Each row was made from one small tree. The marks that hang from a mark follow it in brackets, in alphabetical order. Every link used is in the known rows. Write each row's tree.
Known rows:
masi{dezik lonedur{fino nupa{karite toruge}}}: [ 37.7 -21.9 -11.3  -4.0  -2.3  -3.0 -11.8   0.6   6.7 -13.3  -5.4   5.2
 -10.1  -6.3  31.5 -10.9   8.9 -33.1  12.7 -13.8  19.9  -3.4  -2.4  20.5
 -10.9  18.0  -1.4 -15.3   3.6  -2.3]
dezik{masi{lonedur{fino nupa{toruge}}} rezu}: [ -5.4 -28.0   2.5 -18.1  26.2  -4.4  13.8 -18.9 -12.5  13.6 -12.9 -25.8
  29.5  -2.4 -25.6  26.7  14.4  11.8 -12.2  -3.1   7.5   8.0  21.8   6.4
  -1.9 -55.1   9.5  22.3  14.5 -10.3]
masi{dezik lonedur{fino}}: [  3.8 -34.1  31.1  21.3 -17.8  12.8   2.3   6.3 -26.7   8.9  15.3 -12.8
 -12.9  -8.9 -13.3   7.2  10.0 -33.2  -3.0  42.2   1.0 -26.9  25.3  30.8
 -25.4  -9.3  -8.9  -6.8  22.2  -4.4]
toruge{nupa{karite lonedur{fino masi{dezik{rezu}}}}}: [-19.6 -10.9 -15.1   1.6  47.7  11.1   7.6  19.2   1.9 -17.0  -3.0   8.7
 -29.8 -14.1 -13.2  22.5   5.6   6.9 -23.8  -0.5   5.9  -6.7   7.6   1.8
  25.7   9.2  29.6 -42.2 -30.2  14.5]
lonedur{fino masi{dezik{rezu}} nupa{karite toruge}}: [ 25.4   5.7 -35.0 -29.8  19.5   4.0   5.7  10.2  14.3  -3.3 -33.4   7.2
  -5.2  27.3  25.0  16.8  -5.6  -2.0  -8.2 -53.9  -5.7  -7.1 -13.9   1.7
  11.9  15.2  25.2   4.2 -24.8 -24.7]
dezik{masi{lonedur{fino}}}: [-20.8 -17.1  37.2  15.3  10.4  -6.5 -14.9  -7.8  -3.0   4.7  20.1 -16.7
  14.3 -14.8 -33.7   9.6  12.6  -3.6 -10.0  48.4  -0.3   1.0  27.9   5.0
   4.4 -24.9  -1.3  -4.5  25.5   4.2]
dezik{masi{lonedur{fino}} rezu}: [-31.9 -36.7  27.3   9.5  22.4  -2.9  20.4 -15.2 -20.1  24.6  -6.7 -32.5
  18.9 -14.9 -55.4  29.1  29.2  10.6 -22.5  36.8  -2.6  -0.5  31.4  15.2
   4.2 -74.5   7.0   8.1  16.9  -5.8]
rezu{dezik{masi{lonedur{fino nupa{karite toruge}}}}}: [ 12.9   9.3   4.6  11.3  -0.8  -0.5 -16.8  16.8  32.1   2.4   5.1  -1.4
 -10.9 -17.8  11.4 -18.2  18.1 -12.5  12.4  13.7   9.4  10.4 -21.5  18.1
  26.5 -12.8  15.3  15.5  26.7  -1.1]
masi{dezik lonedur{fino nupa}}: [ 38.1 -18.3  23.7  10.5 -25.6 -11.5  11.9  17.0 -19.9 -12.0  13.7  -8.9
  -7.3  -0.3  -2.8   9.4  -7.9 -35.1  19.5  26.2  -6.0 -25.7  45.4  12.0
 -37.3  29.1   4.4   8.3  36.2   1.6]
toruge{nupa{karite lonedur{fino masi{dezik}}}}: [-14.4   8.8 -11.2   8.5  33.9   9.6 -17.0  25.4  13.4 -30.0  17.0  20.5
 -39.7 -15.9   0.7   8.4  -7.1  -6.3 -20.0   9.3   4.7  -5.9  12.1  -7.7
  26.1  39.4  22.7 -52.4 -30.1  15.5]
masi{lonedur{fino}}: [ -4.5  -7.9  27.6  29.4  -3.2   8.1   7.2  -3.0  -0.7  15.0  18.8  -5.0
   5.7 -10.9 -33.4   2.7  16.5 -14.2  14.1  45.6  -0.7  -3.8  32.5  -7.0
 -14.5 -14.2  -8.7 -37.1  14.0   2.7]
fino{lonedur{masi nupa{karite toruge}}}: [ 18.5  44.8 -29.7 -18.2 -12.9 -16.5  -6.1 -26.0  26.5   3.7   3.1  22.4
  14.5  12.5  44.2 -26.3 -26.9  17.1   8.2 -46.5  20.1  36.6 -53.9 -16.3
  11.9  10.9 -29.2  10.6 -34.4  14.0]
nupa{karite lonedur{fino masi} toruge}: [-18.3  17.6 -59.5   3.7  55.0  32.6 -28.6  -5.0  37.8  -3.3 -11.2  23.9
  -4.2   1.3  32.6  -3.3  22.7  27.0 -18.5 -32.0  23.3  27.7 -65.2 -15.8
  66.2   1.2  -8.5 -80.3 -61.5   3.6]
rezu{dezik{masi}}: [-54.3  14.1  43.7  16.9 -30.5  15.0  -9.3  12.8  -5.1  18.6  17.8 -12.6
  -2.0  -6.7 -36.5 -21.8   6.2   7.4   8.8  48.6 -31.8  -7.2   6.4  -9.5
  -9.1 -29.2  -7.4  34.3  36.4 -11.2]
masi{dezik{rezu} lonedur{fino}}: [ -5.3 -57.5  24.9  14.5  -7.4  19.2  25.7  -3.2 -40.3  24.6  -7.4 -23.1
  -1.5  -8.5 -26.6  21.1  25.9 -23.3 -14.0  33.3   6.7 -24.7  33.7  32.9
 -33.5 -48.0   0.0   2.9  20.1 -12.4]
masi{lonedur}: [-23.5  -9.6  41.2  13.9 -17.6  -4.2  -5.9 -24.5 -20.5  12.8   6.1  -5.7
  12.5 -14.4 -24.9 -19.5  13.1   4.4  11.2  35.9  10.3   2.5  17.1  -5.6
 -28.4  -7.0 -30.0 -16.5   8.2   6.5]
dezik{masi{lonedur{fino nupa{karite toruge}}} rezu}: [  0.1 -29.3  -7.8 -17.9  37.1 -11.5   7.7 -20.2  11.6   9.9 -18.5 -14.2
  20.3 -11.6 -14.2  16.4  26.5  16.1  -7.4 -13.7  24.8  17.2   5.9  10.2
  15.4 -52.4  17.6   0.0  -4.6   2.9]
fino{lonedur{masi{dezik{rezu}} nupa{karite toruge}}}: [ 16.7   9.5 -30.1 -27.5 -13.2  -8.6  14.4 -26.2  -3.7   5.3 -17.6   8.2
   7.2  13.2  40.7 -15.0 -21.1  14.9 -13.9 -62.3  23.9  13.9 -57.7  15.5
  -0.1 -15.0 -23.7  45.2 -35.8   1.4]
rezu{dezik}: [-34.9  20.5  30.5  30.0 -44.3  32.2   9.0  14.9  -3.2  28.8  14.5  -1.3
 -13.5   1.3 -28.2 -28.5   9.5   0.4  34.3  45.1 -28.4 -12.3  15.3 -27.9
 -30.2 -14.1 -16.9   8.4  30.6 -15.0]
nupa{karite lonedur{fino masi{dezik{rezu}}} toruge}: [-24.1 -19.8 -61.7  -9.1  47.4  39.3  -8.5  -0.7   4.3   5.0 -36.5   9.6
 -12.3  -3.1  30.0  10.3  30.6  22.1 -41.8 -41.2  23.5   8.6 -62.3  24.9
  51.8 -25.5  -7.7 -47.8 -55.9 -10.3]

Which tree is each row?
[-51.4 -21.9 -12.7  -2.4  -0.3  15.6   6.4  -6.2 -46.5  -3.2 -17.5  -4.8
   1.4   2.6  -7.4  11.1   5.2  38.6 -34.1 -13.1  -3.0 -12.3 -19.6   8.1
   0.1  -8.4 -15.5   8.4 -19.0  -6.4] => nupa{lonedur{masi{dezik{rezu}}}}
[-37.7   4.5  57.1  26.2 -30.2  -0.2 -14.0   1.3 -17.2  13.2  16.7 -18.1
   0.8 -25.1 -25.8 -23.3  12.9  -0.3  -2.6  55.0  -7.0  -8.8  -9.4  21.3
  -5.4 -27.4 -10.3  45.0  41.5  -1.5] => rezu{dezik{masi{lonedur}}}
[-19.4  -5.9 -60.6  -3.0  41.6  33.0 -32.6   1.6  19.6  -8.2 -19.8  18.4
 -18.6   0.0  44.8  -2.1  20.1  10.1 -33.7 -35.8  24.7  12.1 -64.8  17.7
  53.0  10.5 -14.2 -57.1 -53.3  -4.5] => nupa{karite lonedur{fino masi{dezik}} toruge}
[ 22.2  10.3  25.8  26.8 -13.0 -14.2  -1.6  28.4  27.6  -8.6  14.9  -5.1
  -9.5 -21.2  -6.1  -8.7   6.5 -17.7  21.5  40.6  -7.3   0.6  -0.1  10.0
  24.5   0.2  26.3  21.1  39.4  15.0] => rezu{dezik{masi{lonedur{fino nupa{karite}}}}}
[ 31.1  24.2 -29.3 -25.6   7.3   0.5 -22.7  13.1  24.8 -13.2 -15.2  19.0
 -11.1  23.0  40.2   3.7 -20.4 -13.6   2.7 -45.5  -8.9  -6.1 -16.5  -5.5
  12.0  45.2  17.1  -5.8 -18.8 -15.6] => lonedur{fino masi{dezik} nupa{karite toruge}}
[ 32.0   3.0 -14.8   2.3  18.8  -3.0  -9.2  -8.9  32.9  -3.1   1.1  11.2
   5.6   1.1  18.2 -13.6  13.7  -9.5  31.0  -6.5  15.2  20.8   5.2 -11.7
  -2.0  11.0   1.0 -50.5  -9.4   8.7] => masi{lonedur{fino nupa{karite toruge}}}
[  9.1  -4.0  24.8   8.1   1.4 -24.7  -2.4   3.7   2.8 -12.3  21.7 -13.2
  19.3  -8.8 -21.9  14.9  -5.1  -7.3  13.7  30.3 -10.7   2.2  40.0  -3.2
  -8.6   3.4  11.5  16.0  35.3   9.0] => dezik{masi{lonedur{fino nupa}}}
[-46.9 -38.9  47.2  -5.7  10.8  -9.8   4.9 -35.7 -36.7  13.0 -14.5 -32.8
  30.8 -19.1 -53.8   8.6  24.3  27.5 -21.0  26.2   5.8   2.1  24.2  11.4
 -15.7 -66.8 -10.6  29.6  11.4  -0.1] => dezik{masi{lonedur} rezu}
[-11.3 -22.6 -38.2  15.9  31.9  20.3   4.4  11.9  -0.6  -4.4 -23.3   8.1
 -15.5  -6.8   4.5  20.5  21.4  13.9 -26.3 -13.3   6.1  -1.4 -31.1   8.8
  42.5  -4.4  12.7 -39.5 -35.5   5.8] => nupa{karite lonedur{fino masi{dezik{rezu}}}}
[ 23.0  18.0 -11.6   9.8 -33.9 -12.7  28.6 -16.5  26.7   4.4  16.4  18.2
   9.0   9.5  12.0 -31.2 -17.3   2.4  47.0  -6.5  12.9  31.8  -1.2 -33.8
 -20.1  -2.1 -28.6 -11.7 -13.1  26.9] => fino{lonedur{nupa{karite}}}
[-25.4   9.3  -0.7   4.7  24.8  15.6  -8.4  30.1 -12.4 -20.6  27.8   9.0
 -25.0 -12.0 -10.2  20.9 -18.2  -6.5 -25.6  23.5 -18.7 -20.0  22.1  -3.6
   6.5  35.7  17.5 -24.6 -10.2   3.5] => toruge{nupa{lonedur{fino masi{dezik}}}}
[ 15.8 -32.0  11.3  -2.5  25.5 -26.9  24.6  -9.6   8.6  -2.3  -9.4 -18.1
  20.7 -11.4 -31.7  20.8  18.7   6.5   6.8   5.4  10.5   9.8  26.8   7.3
   6.6 -36.7  33.0   7.1  14.1   8.8] => dezik{masi{lonedur{fino nupa{karite}}} rezu}
[ -8.8  11.2  20.7   0.2 -13.4  -9.3 -29.7  -4.8  17.2  -6.0   2.5  -2.1
  -0.2 -18.9  14.3 -36.4  10.6   0.6  12.4  11.0   8.3  10.8 -32.1  18.9
  13.4 -10.0  -4.4  38.9  20.6   4.4] => rezu{dezik{masi{lonedur{nupa{karite toruge}}}}}
[ 35.0  29.2   0.4  -5.8 -20.7 -11.7   5.1  32.4  -3.6 -15.6  10.2   3.2
  -8.2  27.1   3.5  23.9 -41.4 -22.0   8.3  -4.2 -40.6 -27.3  30.6 -16.1
 -11.4  55.8  24.8  23.5  22.9 -15.2] => lonedur{fino masi{dezik} nupa}
[ 12.3 -22.0   9.3 -17.1 -13.4 -11.1 -25.2 -20.4  -9.4 -16.2 -15.8   4.4
  -3.4  -3.0  34.2 -36.3   1.8  -9.3  12.9 -28.4  29.3  -0.2 -16.2  29.5
 -30.7  24.3 -26.6   6.0  -9.9   2.1] => masi{dezik lonedur{nupa{karite toruge}}}
[  3.3   2.7  12.9  -9.1  19.9 -12.4 -21.5 -11.6   8.0  -2.8  11.8 -13.6
  20.8  -6.6  -8.4  10.4  -0.5  -2.1   1.1   8.4   1.7  10.2  14.7  -0.5
   1.7  -9.9   1.0   6.6  19.6   1.5] => dezik{masi{lonedur{fino nupa{toruge}}}}
[ 19.0  49.7   1.2  -2.9 -38.2 -23.6  20.6 -12.3  -1.6   2.7  25.5  12.0
  17.1  14.6  11.3  -8.4 -43.8   9.4  13.1 -12.2  -5.7  13.5 -17.0 -29.4
 -13.3  23.8 -17.4  40.0   2.0  14.6] => fino{lonedur{masi nupa}}
[ 33.3 -43.9 -14.6 -14.3  10.0   3.1  17.2  -7.3  -7.8   6.3 -28.0  -7.1
  -6.6  -4.9  12.1   3.8  18.7 -16.7   6.0 -25.0  26.2  -3.4   0.9  30.6
 -14.2 -25.0   2.2  -3.1  -4.7  -6.0] => masi{dezik{rezu} lonedur{fino nupa{karite toruge}}}
[-43.3  -0.7  -6.4   3.4  -6.2  12.4 -15.3  -4.1 -33.5 -13.4  -0.7   2.6
  -4.4   4.1   6.9  -2.7  -7.2  26.8 -25.8  -1.4  -9.7 -14.0 -26.3   7.5
   4.7  22.3 -22.6   0.0 -15.5   0.3] => nupa{lonedur{masi{dezik}}}
[  8.4  15.9  34.4  24.8 -27.9  -7.3   3.1  29.3   0.4   1.5  26.3  -8.8
  -2.5 -14.1 -17.1  -3.3  -1.3 -21.5  19.0  53.1 -20.8  -9.3  18.3   5.5
  -0.1  -7.0  20.1  42.6  57.3  -0.4] => rezu{dezik{masi{lonedur{fino nupa}}}}
[ 12.3   1.6   2.9 -28.1 -16.2 -29.0  11.8  -3.9 -12.2 -21.2 -31.9   1.5
   0.2  17.1   5.8  -0.7 -24.5  14.9   6.4 -44.5  -8.7 -16.4   3.3  -6.1
 -15.2  30.7  17.5  34.9  -6.4  -3.5] => lonedur{masi{dezik{rezu}} nupa{karite}}
[  8.9   0.7   2.9 -11.9  -0.1 -16.1 -19.9 -33.3  15.4 -10.4 -10.6  11.7
  17.0  -5.8  16.4 -35.1   8.6   7.3  27.6 -23.3  28.9  20.6  -7.3 -13.0
 -10.0  16.5 -22.2 -26.6 -15.2  13.4] => masi{lonedur{nupa{karite toruge}}}
[ 42.2  23.2 -13.9  -6.4  -8.0 -19.3  -1.6  31.2  22.7 -28.3  -1.1  16.8
 -15.1  20.6  17.2   8.7 -30.8 -23.9  11.7 -20.1 -23.1 -15.9  12.6 -14.6
   8.8  67.2  30.6  -0.4   1.7  -3.9] => lonedur{fino masi{dezik} nupa{karite}}
[ 17.3   8.7 -24.6 -31.8   6.0  10.7  12.9  10.7 -15.5  11.0 -23.1  -2.9
   2.9  31.4   6.0  29.7 -17.4  -5.2 -15.6 -43.0 -24.3 -19.6   7.5  -6.2
 -10.5   4.0  17.7  27.2  -2.4 -34.6] => lonedur{fino masi{dezik{rezu}} nupa{toruge}}
[ 29.4  21.2  -5.1  -7.2 -41.0 -28.7  14.3  -8.1   4.3 -15.0   9.9  15.8
  -5.8  12.9  39.5 -21.2 -39.2  -5.6   4.3 -28.4   7.5  11.1 -34.7   3.2
  -8.1  32.8 -19.1  42.4 -13.7  17.4] => fino{lonedur{masi{dezik} nupa{karite}}}
[-28.7   6.7  -6.8  20.9  29.9  29.1  12.3  20.9   4.6  -1.7  35.4   9.8
 -15.0 -11.6 -34.3  12.9   4.6  -0.8  14.1  43.5 -15.9   4.9  50.7 -43.5
 -10.0   5.3   9.6 -74.6  -8.4  13.5] => toruge{nupa{lonedur{fino}}}
[-14.6  11.9  14.5   2.8 -45.5   0.0   3.8 -17.8 -25.5  18.5  14.6   0.0
  -2.5   4.2  11.8 -10.2 -28.5  -1.3 -25.7   4.9  -1.1  -5.1 -36.0  17.3
 -16.5  -6.0 -36.5  47.3  -6.2   1.3] => fino{lonedur{masi{dezik}}}
[-61.8 -18.3 -32.7 -24.4  19.2  34.1 -15.7 -22.0 -43.7   9.9 -31.0  -2.1
   3.2   8.6  14.7   4.0  12.4  43.8 -48.3 -43.9  11.9  -1.6 -54.7  20.2
  12.5 -25.6 -30.6  -1.1 -40.8 -20.9] => nupa{lonedur{masi{dezik{rezu}}} toruge}
[ 14.4  43.4   3.5 -15.0  -8.2 -35.0 -10.0  -2.0  27.4 -27.9  -9.6  20.0
   8.8  17.1   5.5 -15.9 -31.5  22.0  26.9 -30.0 -13.8   2.5   2.1 -49.5
  -1.2  56.6  11.5   0.1 -10.1   8.4] => lonedur{masi nupa{karite}}
[-18.1   0.6  41.4  36.5 -18.0   8.5  -3.6  20.1  -2.3  19.2  24.2 -18.5
  -9.6 -23.8 -26.3  -1.8  19.0 -17.6  -0.2  64.8 -14.0 -11.0   5.2  18.1
  10.9 -33.6  10.1  24.4  46.2  -2.0] => rezu{dezik{masi{lonedur{fino}}}}
[ 26.5 -42.1   9.0   4.9 -16.4  -6.6  44.6   7.3 -37.2   5.9  -8.6 -18.6
   0.3   1.7 -19.8  26.9   7.6 -26.8   8.8  12.7  -5.7 -26.5  47.1  19.7
 -38.4 -12.5  16.0  21.9  32.5  -3.3] => masi{dezik{rezu} lonedur{fino nupa}}
[ 15.0  20.6 -32.2  -7.0 -17.4   2.0  11.1 -31.2  29.9  15.0  11.4  17.6
  10.9  12.4  29.1 -41.2  -8.4   5.0  34.5 -31.7  23.1  41.9 -25.2 -29.1
 -10.2 -16.2 -44.0 -11.7 -29.6  17.6] => fino{lonedur{nupa{karite toruge}}}
[ 23.8  49.8 -26.3 -18.3  10.0   4.9  -7.5  10.0  17.5   1.8   5.1  13.9
  17.1  29.3  15.1  17.4 -24.0  -0.4  10.3 -24.0 -27.1   0.1   4.2 -43.7
   5.4  37.7  13.6 -11.1  -6.5 -19.7] => lonedur{fino masi nupa{toruge}}
[ 31.5  48.0  -5.3   0.2  -5.7 -13.4  11.9  30.9  16.4  -7.0  14.3  14.9
   9.0  28.5 -10.2  24.0 -35.4  -5.3  20.6  -1.1 -42.6  -9.5  34.1 -49.8
  -4.4  54.1  27.8  -2.3  13.0  -4.5] => lonedur{fino masi nupa}
